Each row comes from the steps of one walk. Every step used is in the known rows, and no mark comes twice. Write the walk behind each row, first mark first.
In the rows, 128 means zero.
Known rows
niba/tisuzub/paka/magun: [105 136  97  74  55  79 158 115 144 119 128 124 179 129 141  62 109 124
 121 128 131 116  87 161 136 145 134 122 100 177 135 112 178  99 143 114
 112 121  85 158 140  95]
zilik/tisuzub/niba: [174 146  99  78  84 103 163 132 140 112 144 100 113 137 128 106 127 117
 116 101 144 125 103 158 139 167 135 136  92 108 144 138 185 105 137 108
 115 130  95 199 121 146]
lepa/bafi/tisuzub/zilik: [117 125 102  78  95 105 153 105 136 114 154  88 130 166 136 113 115 106
 101 107 133 147 132 144 146  92 125 133  88 169 152 114 172  95 125 118
 133 143  96 127 167  77]
bafi/tisuzub/paka/magun: [ 56 135 113  78  69  92 163  93 134 113 142 107 162 142 136  72  96 114
 119 122 131 131 101 143 135 134 131 121 103 167 131 131 160  99 136 122
 125 128  89 155 128 114]
bafi/dabamap/melen/petazag: [164 123 124  82  63 108 131  93 146 212 136 103 140 149 139  98 114 106
 109  89 144 142  80 141 122 137 126 140 108 137 121  97 189  75 152 170
 148  98  90 153 126  71]
difulo/beza/dabamap/melen: [138 160 130  75  93 108 146 114 152 162 143 121 136 170 134  92 110  97
 151 116 146 123  94 150 134 147 144 133  99 156 142  88 197  85 164 102
 132 108  91 162 108 104]
petazag/melen/dabamap/beza: [145 126 111  82  46  84 122  82 151 176 140 132 173 153 138 106 134 104
 110  87 124 135  93 163 114 147 125 143 121 131 181 127 188  92 177  90
 138 119 108 158 108 112]
zilik/tisuzub: [160 135 101  76  84 100 142 112 132 116 143  96 138 138 125  83 127 121
 112 104 144 136 106 153 119 176 133 126  97 109 143 111 185 109 139 114
 114 121  96 169 123 144]
zilik/tisuzub/beza/dabamap: [146 138 112  64  99 110 156 127 153 112 151  87 159 145 131  90 124 110
 147 103 143 128 104 153 123 170 140 110  87 117 167 102 189 103 151  91
 129 115  90 156 117 157]
zilik/tisuzub/bafi/lepa: [156 144 114  69  74  87 147 123 126 118 155 100 114 150 120  92 109 120
 127 127 141 133 137 151 105 161 132 117 105 111 150 117 182  88 146 118
 104 128  91 193 142 101]
bafi/tisuzub/beza/dabamap: [107 127 117  66  81 113 160 109 144 124 155  83 148 162 133  91 108 102
 161 108 140 135 113 143 128 111 131 103  94 173 169 110 174  90 151 112
 138 119  91 150 125 122]
petazag/melen: [141 129 104  69  84  90 131  85 130 122 133 103 150 151 131 100 132 116
 128  90 127 133  89 158 114 132 138 124 101 125 164 114 170  90 148 121
 123 130 109 157 127 118]
beza/tisuzub/bafi/dabamap/melen: [199 122 138  66  77 108 160 129 143 156 144  96  93 162 135  96 113 102
 128 128 146 136  74 140 128 135 141 131 102 141 114 119 199  72 182 120
 122 103  87 166 134  87]
paka/magun/zigi: [100 129  83  80  95  92 133  77 124  96 124 114 159 146 153  81 116 100
 123 120 133 123  59 153 117 150 127 134 104 140 127 143 173 115 131 117
 120 109  93 129 140 116]
melen/dabamap/beza: [156 122 111  89  45  92 126 103 151 175 143 131 158 150 136  99 125 104
 102 104 143 140  97 152 120 154 119 141 119 137 155 127 188 105 166  93
 129 110  95 166 106 108]
dabamap/beza/tisuzub: [175 119 123  79  69 105 147 127 139 168 151 112 116 159 117  98 120 105
 112 103 147 136 105 148 127 164 131 132 116 136 142 128 204 102 189 102
 119 109  92 164  98 113]
zilik/tisuzub/beza/dabamap/melen: [151 133 124  63 100 117 165 131 164 144 147  99 138 134 129  84 122 105
 142 101 148 126 114 154 128 170 147 121  89 124 139  83 199  91 164  94
 142 106  88 154 112 154]
beza/dabamap/melen/petazag: [115 127 127  87  62 103 137 112 169 202 146  95 145 172 128 108 122 102
  98  90 148 140  96 150 123 139 133 141 114 153 140  85 202  83 168 140
 151 100  87 151 104  80]
melen/petazag: [139 133 104  84  51  90 128 109 138 166 139 102 147 158 126 111 125 113
 106  83 141 145  97 149 120 136 123 122 113 132 146 102 182  97 141 153
 126 117  94 160 126  81]
zigi/magun: [150 128 104  72  83 101 134 107 132 123 145 101 130 156 128  80 133 112
 117 102 153 140 107 142 116 145 124  91 100 143 157 118 167 108 144 113
 128 137  89 150 142 141]
niba/tisuzub/paka/magun/zigi: [ 63 130  68  77  68  82 159 101 141 111 121 125 175 138 152  61 113 106
 123 140 134 109  76 167 134 150 125 116 106 177 141 118 183 107 132 115
 120 115  85 151 156  86]
difulo/beza/tisuzub: [169 163 116  68  70  97 146 130 122 134 143 115 105 178 118  98 109 102
 154 109 139 134  95 146 134 149 134 109 106 140 148 110 205  97 170  99
 108 120  94 170 119 124]
niba/tisuzub/beza: [183 127  88  57  55  93 154 135 136 134 132 119 140 126 132  78 121 117
 168 105 143 123 109 157 131 121 128  95  91 169 148  99 183  94 143 124
 112 124  91 163 156  98]
niba/tisuzub/bafi/dabamap: [207 123 102  68  63  92 152 118 132 141 133 107 147 143 151  77 114 119
 147 138 141 127  70 152 125 116 124 121  94 176 150 120 178  83 144 134
 104 115  90 173 168  47]
zilik/tisuzub/beza: [175 140 100  59  87 103 158 131 134 114 144 105 138 122 126  85 125 117
 151  93 141 132 112 154 123 166 133 102  88 103 147 103 179 106 137 109
 116 124  94 165 134 156]
niba/tisuzub: [167 124  90  74  52  91 142 116 135 138 130 110 141 140 132  78 124 120
 131 117 142 127  99 157 126 127 126 118  99 174 145 105 186  97 146 129
 113 120  94 167 143  91]
petazag/melen/dabamap/beza/tisuzub/paka/magun: [ 90 139 121  80  39  75 142  96 164 158 145 133 180 165 135  95 115 102
  96  98 113 126  82 163 128 169 134 139 130 135 167 138 205  91 210  60
 141 116  94 147  95 130]
zilik/tisuzub/beza/dabamap/melen/petazag: [138 140 121  70  64 106 160 137 171 192 152 100 148 145 125  96 123 106
 129  79 147 134 119 158 126 167 142 118 102 123 147  74 211  86 166 123
 153 103  84 152 111 120]
beza/dabamap/melen: [125 123 128  84  95 112 145 108 165 151 142  94 140 162 135  94 124 103
 111 113 149 132  92 149 125 145 145 145 103 153 130  96 187  87 165 112
 139 105  89 152 103 115]
tisuzub/zilik: [153 139 105  81  94  88 143 118 139 114 137 107 145 143 134 115 126 110
  92 103 139 128 103 148 140 124 138 138  96 125 146 114 168  99 129 118
 111 132  98 136 140 109]
zigi/magun/paka: [164 140  85  75  83  95 141  96 124 107 136 108 121 154 142  77 135 127
 124 106 154 133  97 148 109 158 122  83 106 144 156 112 164 108 135 124
 127 142  89 148 134 139]
petazag/melen/dabamap/beza/tisuzub/bafi/lepa: [150 133 131  71  25  72 131 108 149 176 162 121 121 186 121 120 112  99
 118 111 122 134 125 158 104 137 128 128 135 132 185 141 214  66 218  77
 129 123  97 179 116  82]

Write each row's walk
[102 120 113  60  99 125 158 109 149 110 160  75 143 181 141  99 110 100
 163 109 139 153 121 141 133 103 123 104  86 183 171 106 179  91 145  99
 151 125  90 139 150  96] : lepa/bafi/tisuzub/beza/dabamap
[188 127 135  72  44  97 153 133 149 204 146  98  99 170 131 108 113 100
 115 105 143 143  78 141 126 129 132 128 114 141 120 102 214  67 188 148
 133 101  83 163 133  49] : beza/tisuzub/bafi/dabamap/melen/petazag
[197 129 126  67  80 101 152 124 131 127 144  87 112 171 139 103 115 107
 132 129 139 141  66 136 122 135 131 120 101 138 144 132 191  85 170 115
 109 112  90 167 142  91] : beza/tisuzub/bafi/dabamap
[128 165 128  81  60  99 139 117 158 211 145 122 144 180 125 103 108  96
 138  94 144 133 101 151 133 143 137 133 112 158 149  76 212  82 168 130
 142 104  88 160 105  71] : difulo/beza/dabamap/melen/petazag
[182 129 122  82  26  82 147 139 152 166 153 125 119 170 128 114 123  98
 108 120 141 141  97 151 125 145 123 129 125 141 155 138 213  97 200  71
 115 114  90 176 116  89] : melen/dabamap/beza/tisuzub/bafi
[ 96 118 123  66  63 120 158 117 167 186 161  88 131 179 132 107 108  94
 143  86 142 155 136 147 135  98 125 111  99 189 150  77 203  73 161 132
 174 112  84 137 143  58] : lepa/bafi/tisuzub/beza/dabamap/melen/petazag
[164 131 104  66  44  76 147 129 130 144 144 113 117 151 127  84 104 119
 143 137 143 126 129 155 114 112 126 110 107 175 150 111 184  75 152 132
 103 129  87 189 165  43] : niba/tisuzub/bafi/lepa
[151 124 118  80  37  85 128  98 152 177 147 119 144 176 125 114 131  99
 108  88 122 135  95 159 117 152 128 137 129 133 178 131 214  90 211  76
 139 116 103 157  98 129] : petazag/melen/dabamap/beza/tisuzub
[130 126 105  74  83 118 165 116 136 107 154  88  97 169 136 115 113 106
 131 106 139 148 121 147 149 103 119 129  90 171 144 144 177  93 134 118
 139 141  96 183 154  85] : lepa/bafi/tisuzub/niba
[112 115 106  72  82 115 144  94 128 117 151  85 120 172 135  96 115 110
 130 111 138 157 121 144 129 108 119 120  95 175 147 117 177  98 135 125
 137 135  96 154 156  83] : lepa/bafi/tisuzub
[191 132 121  81  70 109 166 148 147 163 155 115  91 159 121 115 122 101
 115 100 147 126 102 149 145 158 134 142 111 135 140 157 205  98 188  96
 122 119  89 192  97 116] : dabamap/beza/tisuzub/niba
[154 134 115  85  46  76 134 107 160 170 149 123 153 169 127 131 133  98
  80  87 118 127 104 162 134 135 137 150 122 125 186 128 210  87 202  68
 134 126 102 128 110 123] : petazag/melen/dabamap/beza/tisuzub/zilik
[143 128 116  84  47  96 138 117 151 201 137 115 124 148 123 105 123 106
 103  82 148 140 109 149 126 137 132 132 115 138 117  88 193  84 154 158
 141 111  92 160 119  74] : dabamap/melen/petazag
[156 136 128  66  62  86 147 133 128 124 157  90  82 183 116 107 105 107
 131 129 141 138 125 141 112 131 131 108 114 136 143 123 193  78 178 111
 107 124  88 183 138  87] : beza/tisuzub/bafi/lepa
[163 122 121  87  33  93 133 118 151 174 149 117 129 172 127 108 123 101
  97 105 139 141  97 149 123 161 119 135 128 142 154 131 214 102 199  79
 132 106  92 162  98 129] : melen/dabamap/beza/tisuzub
[125 134 101  77  49  79 115  77 145 132 130 108 166 164 140 110 133 111
 114  90 120 134  83 161 112 129 129 129 112 128 178 115 180  91 160  98
 135 125 110 156 128 131] : petazag/melen/dabamap
[106 114 127  60  96 130 168 114 160 141 160  86 121 169 138  94 109  94
 158 107 142 146 129 144 137 100 133 113  87 188 142  94 189  80 159 105
 164 117  87 140 139  93] : lepa/bafi/tisuzub/beza/dabamap/melen
[177 134 114  67  65  90 158 147 133 115 146  95  97 170 124 105 123 110
 125 122 144 138  93 146 126 130 137 112 109 135 139 125 195  96 172 103
  99 124  92 174 136  97] : beza/tisuzub/bafi
[195 119 126  80 115 124 147 118 146 156 157  99 134 175 144 117 118  94
  94 110 136 143  92 139 147 142 128 156  98 138 157 131 199  89 169  96
 134 116  89 120 139  76] : lepa/bafi/dabamap/beza/tisuzub/zilik
[177 134 117  88  33  96 153 139 161 166 153 122 104 170 130 126 123  95
 100 100 141 130  94 153 142 152 120 144 122 139 151 159 216  97 194  72
 133 116  89 191  97 128] : melen/dabamap/beza/tisuzub/niba
[216 128 123  73  89 110 157 119 135 167 151 118 150 124 139  79 118 113
 127 124 144 134  87 149 121 180 130 144 101 114 153 135 186  96 156 113
 107 108  89 181 127  80] : zilik/tisuzub/bafi/dabamap/beza
[ 10 123  83  76  98 106 162  80 133  89 143  98 154 169 153  80 103  93
 122 136 128 139  97 152 135 130 117 118 101 176 141 130 174 106 121 109
 142 126  86 140 166  81] : lepa/bafi/tisuzub/paka/magun/zigi
[172 132 118  73  30  74 142 120 153 170 151 125 133 174 128 118 129 100
 115 104 124 136  93 163 119 136 130 129 127 134 182 132 213  85 211  68
 123 121 101 169 114  91] : petazag/melen/dabamap/beza/tisuzub/bafi
[195 115 135  79  85 120 141 108 135 176 150 101 131 161 133  90 114 104
 120 112 142 139  75 139 125 165 125 140 110 133 146 139 197  91 185 116
 127  98  90 155 105 108] : bafi/dabamap/beza/tisuzub
[159 137 111  77  83  90 149 132 142 115 142  93 116 167 123 120 125 106
  88 103 138 130 104 143 142 131 143 134 103 127 144 117 193  98 162 103
 113 130  94 133 131 130] : beza/tisuzub/zilik
[226 118 112  73  61  99 155 123 139 182 142 130 152 129 146  71 114 113
 144 135 144 128  82 153 126 132 121 135 103 179 158 130 189  87 162 127
 107 108  86 179 145  28] : niba/tisuzub/bafi/dabamap/beza
[186 129  92  68  46  79 158 141 134 130 134 118 129 140 134  80 123 119
 139 131 144 126  99 160 126 115 130 114  97 177 145 111 184  94 146 123
  98 129  91 181 159  53] : niba/tisuzub/bafi
[195 124 125  74  62  96 162 151 139 160 155 118 104 157 121 101 122 103
 123 119 148 137 103 149 126 150 133 128 115 137 143 135 204  98 191  95
 103 117  89 178 116  77] : dabamap/beza/tisuzub/bafi
[ 53 134  91  79  87  93 159 108 139  92 133 103 141 168 141  87 115  92
 110 132 133 122  71 154 131 166 132 118 114 136 132 132 196 108 159  96
 124 110  86 145 130 131] : beza/tisuzub/paka/magun/zigi
